Every row comes from one small tree of marks. The marks that hang from a mark follow it in brackets, in the order of their numbers. Every link used is in the known rows. Which tree was each row made from?
Known rows
K_951{K_737}: [-0.09 -0.04  0.08  0.02  0.01 -0.22 -0.07  0.00  0.01  0.01  0.02 -0.01
 -0.01 -0.21 -0.05  0.01  0.01 -0.02  0.04 -0.02 -0.01  0.02]
K_366{K_841}: [-0.12  0.03  0.17  0.19  0.00 -0.10  0.00  0.02  0.10  0.01  0.02  0.06
 -0.04  0.01 -0.15  0.01 -0.01 -0.12  0.00  0.01 -0.01  0.06]
K_14{K_257 K_366}: [ 0.01 -0.01 -0.01  0.02  0.02  0.14  0.00  0.00 -0.05  0.01  0.09 -0.15
  0.10  0.00 -0.10  0.08  0.00  0.07 -0.07  0.34  0.00  0.24]
K_257{K_674}: [-0.05  0.01  0.00 -0.02 -0.01 -0.02 -0.03 -0.14 -0.04  0.04  0.02 -0.02
  0.03 -0.13  0.00  0.19 -0.01 -0.01 -0.03  0.09  0.01  0.00]
K_737{K_257{K_14{K_366} K_841} K_610{K_246}}: [ 0.00 -0.13 -0.08  0.18  0.01 -0.30 -0.22 -0.05 -0.10 -0.03  0.07 -0.27
  0.10  0.14 -0.27  0.29  0.07  0.04  0.19  0.34  0.09  0.03]
K_737{K_610}: [-0.01 -0.06 -0.01  0.09 -0.02  0.09 -0.02 -0.01  0.01 -0.07 -0.06 -0.05
  0.01  0.24 -0.03  0.06  0.07  0.05  0.08  0.00  0.03  0.01]
K_257{K_14}: [ 0.06  0.06  0.05 -0.11  0.04 -0.03 -0.06 -0.09 -0.05  0.02  0.08  0.01
  0.02 -0.03 -0.04  0.12 -0.02  0.02  0.03  0.24  0.02 -0.10]
K_257{K_14{K_366{K_841}} K_674}: [-0.08  0.09  0.15  0.01  0.04  0.01 -0.06 -0.17 -0.03  0.07  0.17 -0.14
  0.05 -0.18 -0.21  0.33 -0.03 -0.04 -0.04  0.32  0.03  0.04]
K_674{K_257{K_14{K_366} K_841}}: [-0.02  0.03 -0.05 -0.17  0.04  0.05 -0.03  0.03  0.04  0.09  0.05 -0.17
  0.08 -0.04 -0.08  0.17 -0.03  0.07  0.05  0.65  0.00  0.00]
K_14{K_257{K_674} K_366{K_841}}: [-0.13  0.03  0.13  0.15  0.02  0.04 -0.02 -0.10  0.00  0.05  0.12 -0.11
  0.09 -0.09 -0.22  0.24  0.00 -0.03 -0.11  0.42  0.01  0.29]
K_951{K_246 K_737{K_366 K_610}}: [-0.17 -0.17  0.04  0.29  0.02 -0.68 -0.10  0.01  0.02 -0.05 -0.03  0.00
  0.09  0.02 -0.47  0.09  0.09  0.06  0.17 -0.02  0.09  0.02]
K_951{K_246{K_610} K_737{K_257{K_14}}}: [-0.11 -0.08  0.08 -0.11  0.06 -0.62 -0.27 -0.02  0.02 -0.07  0.11 -0.06
  0.10  0.01 -0.42  0.21  0.07  0.12  0.11  0.19  0.08  0.00]
K_737{K_366}: [-0.04 -0.08  0.03 -0.01  0.00 -0.44  0.04 -0.01  0.01 -0.01 -0.01  0.06
 -0.01  0.00 -0.06  0.00  0.02  0.04  0.06  0.00  0.01 -0.02]
K_14{K_257{K_841} K_366}: [-0.02 -0.01 -0.09 -0.06  0.02  0.15 -0.01 -0.03 -0.11  0.04  0.03 -0.19
  0.14 -0.06 -0.13  0.09  0.00 -0.03 -0.05  0.41  0.01  0.24]
K_737{K_257{K_14 K_674} K_366{K_841} K_610}: [-0.13 -0.16  0.20  0.11  0.00 -0.65 -0.20 -0.17  0.01 -0.01  0.02  0.00
  0.04  0.18 -0.16  0.41  0.09  0.08  0.21  0.33  0.09 -0.01]
K_737{K_257{K_674 K_841}}: [-0.06 -0.09 -0.07 -0.12 -0.01 -0.18 -0.19 -0.12 -0.09  0.08 -0.06 -0.10
  0.09 -0.11  0.06  0.24  0.01 -0.04  0.08  0.21  0.05  0.04]
K_737{K_257{K_674} K_610}: [-0.04 -0.16  0.00  0.06 -0.03 -0.11 -0.20 -0.10 -0.03 -0.03 -0.06 -0.12
  0.07  0.19  0.05  0.30  0.09  0.11  0.13  0.12  0.07  0.04]
K_737{K_257 K_366}: [-0.04 -0.18  0.04 -0.02 -0.01 -0.62 -0.12  0.01 -0.01  0.01 -0.03  0.00
  0.02  0.06  0.03  0.10  0.04  0.12  0.14  0.05  0.04  0.00]
K_951{K_737{K_366}}: [-0.12 -0.10  0.10  0.02  0.01 -0.57 -0.04  0.00  0.01  0.00  0.01  0.04
 -0.01 -0.20 -0.10  0.02  0.02  0.02  0.09 -0.01  0.00  0.00]
K_14{K_257 K_366{K_841}}: [-0.09  0.02  0.12  0.17  0.02  0.06  0.00  0.01  0.03  0.02  0.11 -0.10
  0.06  0.01 -0.22  0.09  0.00 -0.02 -0.08  0.34  0.00  0.29]

Which tree is each row?
[-0.05  0.00 -0.10 -0.09  0.02  0.13 -0.03 -0.15 -0.13  0.07  0.03 -0.20
  0.16 -0.16 -0.13  0.23  0.00 -0.03 -0.07  0.49  0.02  0.25] : K_14{K_257{K_674 K_841} K_366}
[-0.13 -0.15  0.06  0.31 -0.01 -0.74 -0.06 -0.01  0.02 -0.08  0.04 -0.01
 -0.03 -0.06 -0.30  0.08  0.08  0.04  0.16  0.01  0.03 -0.01] : K_951{K_737{K_366 K_610{K_246}}}
[-0.18 -0.10  0.06 -0.04  0.04 -0.83 -0.08  0.02  0.06 -0.11  0.05  0.02
  0.06 -0.02 -0.52  0.07  0.08  0.09  0.09 -0.01  0.05  0.02] : K_951{K_246{K_610} K_737{K_366}}
[-0.15 -0.22  0.17  0.22 -0.02 -0.61 -0.14  0.02  0.08 -0.05 -0.06  0.01
  0.00  0.31 -0.12  0.17  0.11  0.07  0.21  0.05  0.07  0.07] : K_737{K_257 K_366{K_841} K_610}
[-0.03  0.07 -0.06 -0.23  0.04  0.08 -0.07 -0.22 -0.16  0.10  0.07 -0.22
  0.12 -0.26 -0.15  0.33 -0.03 -0.08  0.00  0.42  0.05  0.01] : K_257{K_14{K_366} K_674 K_841}
[-0.02 -0.20 -0.02 -0.10  0.01 -0.55 -0.20 -0.11 -0.09 -0.02 -0.08 -0.07
  0.09  0.22 -0.07  0.26  0.10  0.08  0.26  0.33  0.09 -0.06] : K_737{K_257{K_14 K_841} K_366 K_610}
[-0.01  0.03 -0.05 -0.19  0.03 -0.03 -0.06  0.00  0.05  0.08  0.01 -0.03
  0.05 -0.02 -0.03  0.16 -0.03  0.04  0.08  0.67 -0.01 -0.07] : K_674{K_257{K_14 K_841}}
[-0.06  0.05  0.12  0.00  0.04 -0.01 -0.02  0.08  0.14  0.07  0.13 -0.10
  0.01  0.03 -0.12  0.17 -0.03  0.09  0.02  0.58 -0.02  0.03] : K_674{K_257{K_14{K_366{K_841}}}}
[-0.14 -0.23  0.04  0.01 -0.01 -0.63 -0.20 -0.03 -0.03 -0.02 -0.10 -0.08
  0.04 -0.03 -0.08  0.15  0.11  0.04  0.24  0.09  0.06  0.04] : K_951{K_737{K_257{K_841} K_366 K_610}}
[-0.04 -0.11  0.09  0.36  0.01 -0.36 -0.21 -0.01  0.00 -0.06  0.14 -0.20
  0.04  0.21 -0.32  0.29  0.07  0.08  0.16  0.26  0.08  0.05] : K_737{K_257{K_14{K_366{K_841}}} K_610{K_246}}
[-0.04  0.01 -0.09 -0.11  0.00 -0.01 -0.07 -0.21 -0.12  0.06 -0.03  0.01
  0.12 -0.13 -0.04  0.22 -0.01 -0.07 -0.03  0.52  0.02  0.13] : K_14{K_257{K_674 K_841}}
[ 0.01 -0.11  0.04 -0.03  0.00 -0.13 -0.25 -0.18 -0.07 -0.01  0.02 -0.11
  0.07  0.17  0.02  0.40  0.08  0.12  0.15  0.32  0.08 -0.04] : K_737{K_257{K_14 K_674} K_610}
[-0.16 -0.18  0.03  0.27  0.00 -0.48 -0.28 -0.06 -0.01 -0.01 -0.01 -0.11
  0.14 -0.02 -0.35  0.28  0.09  0.08  0.16  0.09  0.11  0.07] : K_951{K_246 K_737{K_257{K_674} K_610}}
[-0.07 -0.10  0.12  0.08  0.01 -0.08 -0.22 -0.13 -0.03  0.01  0.07 -0.22
  0.09  0.16 -0.11  0.41  0.07  0.09  0.12  0.31  0.09  0.06] : K_737{K_257{K_14{K_366{K_841}} K_674} K_610}
[-0.07 -0.10  0.09  0.35  0.00 -0.38 -0.23 -0.12 -0.03 -0.03  0.15 -0.22
  0.05  0.11 -0.32  0.43  0.07  0.06  0.13  0.34  0.09  0.05] : K_737{K_257{K_14{K_366{K_841}} K_674} K_610{K_246}}
[-0.12 -0.20  0.11  0.20  0.01 -0.90 -0.24 -0.15 -0.04 -0.03  0.09 -0.06
  0.03 -0.11 -0.25  0.35  0.08  0.10  0.22  0.26  0.08 -0.05] : K_951{K_737{K_257{K_14 K_674} K_366 K_610{K_246}}}
[ 0.01 -0.05  0.05 -0.13  0.01 -0.21 -0.23 -0.17 -0.08  0.06  0.08 -0.06
  0.07 -0.07  0.06  0.33  0.00  0.08  0.07  0.32  0.05 -0.05] : K_737{K_257{K_14 K_674}}
[-0.20 -0.19  0.19  0.33  0.04 -0.90 -0.26 -0.01  0.05 -0.02  0.03  0.00
  0.10  0.05 -0.52  0.25  0.09  0.05  0.25  0.19  0.12  0.02] : K_951{K_246 K_737{K_257{K_14} K_366{K_841} K_610}}
[-0.27 -0.22  0.17  0.39  0.00 -0.89 -0.24 -0.05  0.06 -0.01 -0.01 -0.02
  0.10 -0.02 -0.50  0.29  0.10  0.04  0.21  0.09  0.11  0.08] : K_951{K_246 K_737{K_257{K_674} K_366{K_841} K_610}}
[ 0.02  0.05 -0.06 -0.20  0.05  0.10 -0.04 -0.08 -0.13  0.07  0.05 -0.21
  0.10 -0.13 -0.14  0.15 -0.03 -0.08  0.03  0.32  0.03  0.01] : K_257{K_14{K_366} K_841}
[ 0.03 -0.13  0.00  0.26  0.01 -0.31 -0.21 -0.02 -0.05 -0.06  0.14 -0.24
  0.06  0.21 -0.23  0.28  0.08  0.13  0.15  0.26  0.08  0.02] : K_737{K_257{K_14{K_366}} K_610{K_246}}
[-0.07 -0.24 -0.05 -0.02 -0.02 -0.53 -0.15 -0.03 -0.05 -0.03 -0.14 -0.08
  0.07  0.23 -0.04  0.17  0.11  0.07  0.25  0.13  0.08  0.02] : K_737{K_257{K_841} K_366 K_610}
[-0.09 -0.11  0.21  0.04  0.03 -0.71 -0.16 -0.05  0.04  0.04  0.06  0.07
  0.01  0.05 -0.12  0.20  0.02  0.03  0.16  0.25  0.05 -0.02] : K_737{K_257{K_14} K_366{K_841}}
